Each row comes from the steps of one walk. Every step used is in the known rows, and no mark comes twice. Write the walk behind each row, first mark first.
In the rows, 128 means zero.
Known rows:
pepof, bomu, fati, belit: [115 142 153 194 130 102 100 125 115 107  85 116 149 164 118 139 119 146
 117 139 133 114 100 148 131 108 111]
puvak, bomu: [121 130 150 129 115 110 116 133 124 114  88 124 130 156 131 115 126 140
 105 119 137  96 108 186 124 128 107]
bomu, keraf: [127 131 145 131 152 165 125 120 118 139 110 112 116 148 124  72 108 134
 119 125 145  88 108 129 127 125 110]
fati, belit, mopi, bomu: [132 139 148 185 121 104 111 130 158  76  94  98 106 121 143 122  72 157
  63 139 135  95 115 136  99  96 103]
keraf, belit, puvak, bomu, moget: [117 115 163 166 125 118  86 127 130  87  42 110 128 134 119 101 139 147
 109 120 127 100 101 167 106 102   4]
bomu, pepof: [118 126 140 118 112 114 124 118 134 128  98 119 125 151 122 130  73 132
 116 121 137  98 103 141 120 119  91]
fati, belit, mopi, bomu, pepof: [133 139 145 171 108 106 105 124 165  74  89  99  97 118 139 140  28 147
  65 143 135 101 110 134  90  96  82]
mopi, belit, puvak, bomu: [133 135 148 121 123 111  96 133 125 168  69 117 151 148 124 115 127 151
 113 119 145 102 106 176 113 121  51]
keraf, bomu: [121 116 158 124 107 110 126 130 121 125 104 119 126 161 125 119 132 143
  98 123 146  86 128  86 122 109 112]
belit, puvak, bomu: [124 134 153 125 115 111 109 135 128 107  68 119 138 142 127 108 123 145
 106 120 144 102 110 187 112 122  52]
moget, bomu, keraf, belit, mopi: [134 110 163 182 155 150 109 128 154 105  39 104  80 135 122  85  90 146
 136 150 131  87  96 101 100 105 102]
fati, belit, puvak: [117 136 138 174 127 111 106 121 127 103  78 111 143 147 135 109  96 155
 118 137 146 100 104 127 120 110  62]
keraf, bomu, fati, belit, puvak: [120 130 166 166 122 101  97 125 115 102  86 102 142 121 108 145 142 160
 103 139 143  96 116  92 121 101  57]
mopi, bomu, keraf, belit: [143 109 158 180 146 159 103 122 110  74 106 112 131 121 131  82 121 134
  65 126 133  88 109 121 124 113 107]
fati, bomu: [120 132 148 132 134 105 123 126 121 124 109 118 127 132 129 106 108 140
 119 172 133  79 104 152 126 106 115]
puvak, bomu, fati, belit, mopi: [122 143 162 180 134  95  95 131 150 106  80  91 101 119 113 153 107 161
 118 140 128 100 106 194 104 112  99]
pepof, bomu: [121 131 148 145 113 110 126 132 125 122  85 128 139 193 132 109 111 139
 111 122 141 111 112 141 123 110 107]
bomu, keraf, belit, fati: [137 114 159 174 154 162 106 120 102 113  90 101  87 102 121  75 112 152
 122 136 128  84  93 116 131 112 106]
puvak, belit, fati, bomu: [125 142 151 156 133 104  98 127 109 127  53 110  99  86 124 105 106 159
 129 178 123  72  85 130 133 111 110]
moget, bomu, keraf, belit: [133 111 157 180 153 157 104 123 117  98  49 125 122 141 125  83 118 135
 129 143 135  86  89 100 129 116 111]
bomu, fati, belit: [113 136 147 181 142 104 105 118 114 117 106 105 143 125 114 144 126 150
 119 137 130  97  97 145 137 115 113]
keraf, belit, fati, bomu: [128 115 160 171 132 101 107 127 107 102  91 105  97  85 126 110 115 157
 122 180 117  72  87 139 128  97 111]
fati, belit, puvak, bomu: [123 142 145 171 119 107  91 127 126  83  62 116 141 144 138 114 104 150
 110 136 146 105 104 174 116 120  57]
fati, belit, mopi, bomu, keraf: [143 144 150 183 148 155 106 125 149  83  98  92  89 116 140  83  62 149
  68 146 144  91 115 122 100 104 101]
mopi, bomu: [130 130 149 137 114 112 125 131 122  92 112 124 144 125 135 111 122 142
  51 117 138  92 111 145 124 109 106]

Which walk is each row?
[122 137 168 126 128 104 102 136 119 115  78 110 143 109 101 136 155 151
 108 118 136 105 101 205 118 122  48]  belit, puvak, bomu, fati
[134 111 160 172 147 158  94 126 110  95  81 115 116 150 125  85 126 134
 116 129 135  92 107 164 122 131 108]  puvak, bomu, keraf, belit
[134 109 161 190 146 151 108 129 150 109  66  98  84 183 124  82  84 146
 129 136 133 106 117 122  92 103 101]  pepof, bomu, keraf, belit, mopi
[130 134 170 141 130 102 122 137 152 107 110  92 111  86 105 142 123 161
  63 122 126  94 112 166 102  97  92]  belit, mopi, bomu, fati
[133 113 157 171 165 151 103 118 111 106 100 109 115 129 123  79 111 135
 129 181 129  74 101 128 126 109 117]  fati, bomu, keraf, belit
[135 133 150 155 109 107  97 127 165  97  46 103  97 119 126 140  54 146
  74 126 130  99 111 126  91 110  80]  puvak, belit, mopi, bomu, pepof
[118 141 157 177 132 102  91 125 112  98  90 111 140 125 117 148 136 149
 112 136 131 100  98 193 131 125 109]  puvak, bomu, fati, belit
[118 127 164 172 122 100 102 123 111 109 106 105 136 133 113 150 140 152
 101 139 136  90 115  92 131 106 111]  keraf, bomu, fati, belit
[129 129 140 124 130 115 108 125 129 185  87 113 154 147 120 108 119 152
 123 121 143  99 104 130 118 112  59]  mopi, belit, puvak
[134 116 159 166 166 152  94 123 114  99  83 105 120 117 121  70 109 141
 127 180 136  78 102 128 115 107  65]  fati, bomu, keraf, belit, puvak
[116 137 151 176 139 104  97 123 119 111  88 101 151 114 111 136 126 158
 119 138 138 104  97 144 125 111  59]  bomu, fati, belit, puvak
[136 143 148 110 124 109 102 119 118 185  95 108  98  87 120 126  58 148
 124 183 127  78  79 141 125 101  86]  mopi, belit, fati, bomu, pepof
[130 137 163 124 136 105  88 134 117 177  79 108 157 115  98 142 157 154
 115 121 137 104  99 194 120 118  48]  mopi, belit, puvak, bomu, fati
[126 107 154 175 125 110 111 126 111 106  87 107 103 108 125 114 122 161
 118 129 121  87  92 129 131 107 108]  keraf, belit, fati
[131 108 174 185 134  97 105 134 147  81  99  90 113  89 103 152 134 161
  67 125 115  94 109 155 102  94  97]  keraf, belit, mopi, bomu, fati
[143 135 158 138 142 157 123 132 152 107 105  95  85 112 128  77  83 146
  65 128 141  90 120 134  95 105  93]  belit, mopi, bomu, keraf
[144 141 153 119 149 161  92 128 116 175  75 112 132 143 121  78 115 141
 120 125 153  98 105 164 113 126  50]  mopi, belit, puvak, bomu, keraf
[113 123 163 122 109 119 121 123 128 132  89 113 115 151 120 103 136 143
  95 119 138  83 124  77 114  95  59]  keraf, bomu, moget
[119 118 172 126 118 103 120 128 114 132 114 110 132 128 101 146 163 148
  99 122 136  87 120 104 127 108 107]  keraf, bomu, fati
[136 112 160 176 151 155 101 126 121  92  30 120 127 131 123  75 118 142
 130 145 141  94  90  99 116 110  55]  moget, bomu, keraf, belit, puvak
[134 103 161 184 120 103 112 134 155  72  89  98 108 120 131 124 104 156
  66 125 124  92 116 138  95  94 102]  keraf, belit, mopi, bomu
[112 137 151 142 117 120 120 125 133 130  69 121 128 183 125  94 112 139
 107 118 135 107 107 134 116  96  56]  pepof, bomu, moget
